Every row comes from one small tree of marks. Brackets hold a mark, then the marks that hang from it, in the order of their numbers. Every link used is in the known rows. Which tree was each row made from?
(in the rows, 128 means zero)
Known rows
{J777 {J285 {J328 {J409 {J467 J884}}}}}: [178 166 137 174  80 131 155 110 117 162 100  97 115 129 139 111 138 107
  92 137 179 139 170 148  79 160 157 106]
{J467 {J183 {J217 {J584 {J777 J285}}}}}: [155 128 155 153 127 155 132  83  90 144  99  45 132 100 120 148 166 125
  96 114 211 132 185  99  89 134 143 121]
{J823 {J467 J884 J936}}: [198 153 123 141  87 123 151 111 112 136  98 100 162 112 158 105 161 152
 110 133 148 127 155 124  99 112 152 103]
{J409 J328}: [178 124 143 148 121 154 154 139  90 140  91 106 143 122 128  88 145 109
 115 134 161 129 158 132 113 128 144 110]
{J183 {J467 J936}}: [173 141 132 138  94 132 138 119 110 157 105  87 166 111 147  85 164 115
 128 131 170 122 160 160  92  93 140  89]
{J584 {J217 J823}}: [188 154 151 151 124 125 138 107  86 138 145 101 118 149 155 131 155 112
 112 150 141 124 169 125 108  98 150 103]
{J777 {J285 J328}}: [155 161 143 158  93 142 153 117 107 151  97  99 131 125 141 106 126 111
  85 129 183 132 175 138  96 134 158 109]
{J777 {J285 {J328 J409}}}: [156 151 149 162  95 142 142 123 117 161 114 103 117 114 131  91 128  91
  81 144 189 135 175 154  91 143 161 110]
{J936 {J467 {J183 J217}}}: [192 147 142 159  92 159 143 110 109 137 113  44 141  78 130 122 151 120
  94 152 201 121 178 137  95 113 123 127]
{J328 {J409 {J467 {J183 {J217 J823}}}}}: [200 130 151 159 101 151 130 102  80 145 149  67 111 110 134 136 188  96
 106 176 173 122 185 155 102 110 122 112]
{J409 J328 {J467 J884 J936}}: [213 124 119 161  94 142 161 116  97 137  59  89 150 123 149 103 158 122
 120 118 143 142 162 130 104 119 136  99]
{J328 {J409 J467}}: [189 149 144 158 108 134 147 125  93 162 135 109 121 119 139  95 156  89
 125 152 168 121 157 147 110 117 133 106]
{J217 J183 {J584 {J777 J285}}}: [136 151 154 153 128 141 152  99  52 165  84  77 136 136 125 122 166 110
 125 113 212 128 171  89  99 137 150 103]
{J467 J936}: [189 133 129 147 103 140 139 121 100 141 103  93 150 113 152  94 149 111
 115 132 158 130 166 137 111  86 141  98]
{J217 J584 J823}: [173 136 157 142 111 135 144 112  56 156 136  77 132 130 132 120 173  90
 126 146 176 127 177 120 127  89 159  94]
{J823 {J467 J183 J884 J936}}: [197 157 122 144  84 140 149 117 109 128 103  90 152 102 149 114 170 162
  95 138 159 132 159 131  91 128 141 111]
{J328 {J409 {J467 J183 J884 J936}}}: [210 142 120 165  84 145 141 118 111 147 116  84 124 106 144 105 173 118
 104 143 166 141 169 154  84 128 131 104]
{J285 {J328 {J409 {J467 J183 J936}}}}: [199 147 137 170  80 147 149 126 110 153 117  89 118  99 138  85 162 102
  85 154 159 139 187 173  97 129 128 115]
{J467 {J183 {J217 J823}} J884 J936}: [208 124 126 152  88 153 120  90 101 124 113  51 137 110 148 141 180 143
  93 151 160 137 192 142  84  94 138 100]
{J823 {J467 {J183 J217} J884 J936}}: [204 148 127 146  85 144 136  99 114 116  98  62 155  87 147 126 177 168
  90 140 162 126 171 131  79 120 137 122]
{J217 {J584 J777}}: [165 134 155 146 141 129 146 109  87 160 117  91 142 123 127 106 160 116
 128 120 172 119 169  96 115 117 150 107]
{J183 {J217 {J584 J777}} J467}: [155 130 161 140 133 127 129  91 103 165 111  55 162 109 118 111 182 125
 136 123 190 110 175 118  87 120 146 109]
{J409 J328 {J467 {J183 J217} J884}}: [203 131 135 164 105 162 153 109  91 124  75  68 136 110 127 130 171 140
 106 136 166 134 170 132  81 150 127 126]
{J584 {J217 {J183 {J467 J936}} J823}}: [172 163 143 146 102 126 137 101  69 152 110  76 140 148 155 113 192 116
 133 148 159 124 175 149  83  96 141  88]
{J936 {J467 J183 J884}}: [196 158 126 160  83 150 159 124 114 145 114  66 139 100 135 116 147 136
  93 143 190 130 164 129  89 140 136 113]
{J777 {J285 {J328 {J409 {J467 J183}}}}}: [168 161 147 172  80 153 156 120 100 157 114  93 105 112 131 112 148  95
  79 146 192 138 178 162  88 157 137 117]
{J285 J328}: [173 160 147 157 105 136 155 129 101 149 113 109 135 123 136  86 136 117
  96 147 157 121 173 143 103 126 151 114]
{J285 {J328 J409}}: [175 152 152 159 108 137 141 137 116 160 133 114 120 115 127  68 140  98
  89 159 164 126 174 157  98 138 154 115]
{J584 {J217 J183 J823} J777}: [177 157 156 154 147 123 146  98  66 149 126 104 118 170 149 130 172 131
 119 148 144 114 176 101 101 127 134 104]
{J217 {J584 J777} J823}: [172 125 158 142 136 129 144 100  72 164 132  80 135 140 132 123 172 108
 125 136 167 120 182  97 127 104 148  93]

Which tree is each row?
[185 138 126 145  89 132 123  95 131 142  90  57 170 105 145 107 168 144
 120 129 172 125 169 153  64 102 146  98]  {J183 J217 {J467 J884 J936}}
[155 125 156 150 131 138 131  79  95 150  93  54 142 111 128 140 155 116
 112 110 204 127 180  92  99 116 153 113]  {J183 {J217 {J584 {J777 J285}}}}
[195 165 141 172  90 124 156 123 115 160 119 108 116 126 137  90 147 114
 100 152 153 129 169 152  85 152 151 111]  {J285 {J328 {J409 {J467 J884}}}}
[156 178 134 148 100 134 150 121  81 160  98  93 151 141 131  95 178 141
 137 143 188 116 150 140  65 146 146  95]  {J217 {J183 {J467 J884}}}
[186 129 142 151 103 157 124 102  83 131 107  38 143  80 126 116 179 113
 105 130 191 139 190 131  98  85 144 118]  {J467 {J183 {J217 J584}} J936}
[163 152 156 148 112 141 150 114  22 160 120  75 129 142 125 117 188  93
 136 154 192 125 179 115 119  99 152  95]  {J217 J183 J584 J823}
[178 115 162 145 137 131 129  83  77 152 127  57 140 125 129 138 179 115
 120 139 170 116 192  98 117  94 146 105]  {J183 {J217 {J584 J777} J823}}
[191 127 129 142  83 130 123  84 114 145 105  50 163 120 152 125 185 136
 120 145 165 124 181 155  75  87 146  86]  {J183 {J217 J823} {J467 J884 J936}}
[203 149 138 166  99 149 133 106 108 138 126  73 115 102 129 124 173 125
 104 154 177 127 171 146  72 142 131 122]  {J328 {J409 {J467 {J183 J217} J884}}}
[201 152 131 164  85 153 144 106 120 135 107  41 143  87 132 130 152 142
  91 147 197 126 175 130  76 131 134 124]  {J936 {J467 {J183 J217} J884}}
[194 151 142 162  87 150 144 100 100 143 104  20 144  79 118 132 165 128
 100 137 217 135 182 113  84 125 150 127]  {J936 {J467 {J183 {J217 J584}} J884}}
[176 170 152 154 121 131 146 110  50 142 130  98 116 161 148 128 173 114
 122 158 155 122 170 119  99 112 143 103]  {J584 {J217 J183 J823}}
[188 155 159 142 135 123 151  97  95 137 147 103 124 139 150 147 179 158
  92 150 133 114 170 104 104 141 133 119]  {J584 {J217 {J823 {J467 J183}}} J777}
[155 146 158 140 110 134 129 101  88 157 112  50 158  99 118 108 179 110
 138 134 202 116 169 137  87 104 155 111]  {J183 {J217 J584} J467}
[198 144 117 154  92 151 140 119 112 131 102  82 141 109 148 108 161 144
  97 133 164 141 170 138  84 118 141 102]  {J467 J183 J884 J936}
[154 135 162 154 113 130 152  92  84 168 106  75 127 142 133 129 154 107
  93 125 180 133 196 107 115 130 162  98]  {J217 {J584 {J777 {J285 J328}}} J823}
[171 126 157 149 142 133 130  92  94 150 111  65 143 110 122 119 165 122
 124 125 178 116 180  95 105 107 146 119]  {J183 {J217 {J584 J777}}}
[188 141 155 150 148 117 140  97  99 147 141 105 121 158 154 133 156 127
 111 139 129 116 174 104 108 114 140 102]  {J584 {J217 J823} J777}
[167 163 123 148  86 132 144 113  88 155  80  83 162 130 143  91 181 139
 135 136 183 126 160 149  66 125 143  88]  {J217 {J183 {J467 J884 J936}}}
[187 159 150 168  97 130 154 128 105 164 126 111 118 119 134  80 147  92
 105 156 159 122 172 158 103 137 141 115]  {J285 {J328 {J409 J467}}}
[160 118 159 148 126 135 129  69  80 152 106  46 135 125 134 158 168 107
 111 125 195 125 192  94 109 101 155 101]  {J183 {J217 {J584 {J777 J285}} J823}}
[199 138 130 162 103 158 167 127  85 135  82  93 131 124 131 117 165 134
 111 131 159 137 159 132  91 160 129 115]  {J409 J328 {J467 J183 J884}}
[174 142 164 141 132 139 143  92  88 140 120  63 145  91 118 130 189 149
 106 133 183 113 174  96 100 137 137 135]  {J823 {J467 {J183 {J217 {J584 J777}}}}}
[177 152 127 145  82 130 141 104  74 159  98  72 155 146 150 106 193 132
 132 151 172 126 172 152  77 109 144  75]  {J217 {J183 {J467 J884 J936}} J823}
[176 121 150 137  91 132 121  86  81 156 111  29 163 103 135 119 195  99
 135 139 186 127 191 147 101  64 154  90]  {J183 {J217 J584 J823} {J467 J936}}
[188 133 148 148 108 159 128 103  79 131 137  66 126 113 137 140 175 121
  99 164 173 120 185 140 100  99 130 111]  {J467 {J183 {J217 J823}}}
[187 161 149 171  93 148 154 133 100 155 132 105 107 110 128  92 160 103
  89 161 169 128 179 164  95 151 131 123]  {J285 {J328 {J409 {J467 J183}}}}
[163 133 162 135 106 133 128  92  71 161 129  41 151 114 122 126 193 101
 138 147 194 116 183 141  98  89 154  97]  {J183 {J217 J584 J823} J467}
[161 140 159 147 135 132 150 104  37 165 116  79 132 151 126 119 188 112
 135 143 182 118 184  94 119 115 143  95]  {J217 J183 {J584 J777} J823}
[135 162 159 163 119 137 159 102  65 167  74  80 131 137 121 111 160 114
 103 118 205 131 187 100  94 154 157 111]  {J217 J183 {J584 {J777 {J285 J328}}}}
[208 141 122 163  90 127 141 113 114 152 107  92 131 116 153  99 160 110
 119 138 153 136 164 145  95 113 140  95]  {J328 {J409 {J467 J884 J936}}}
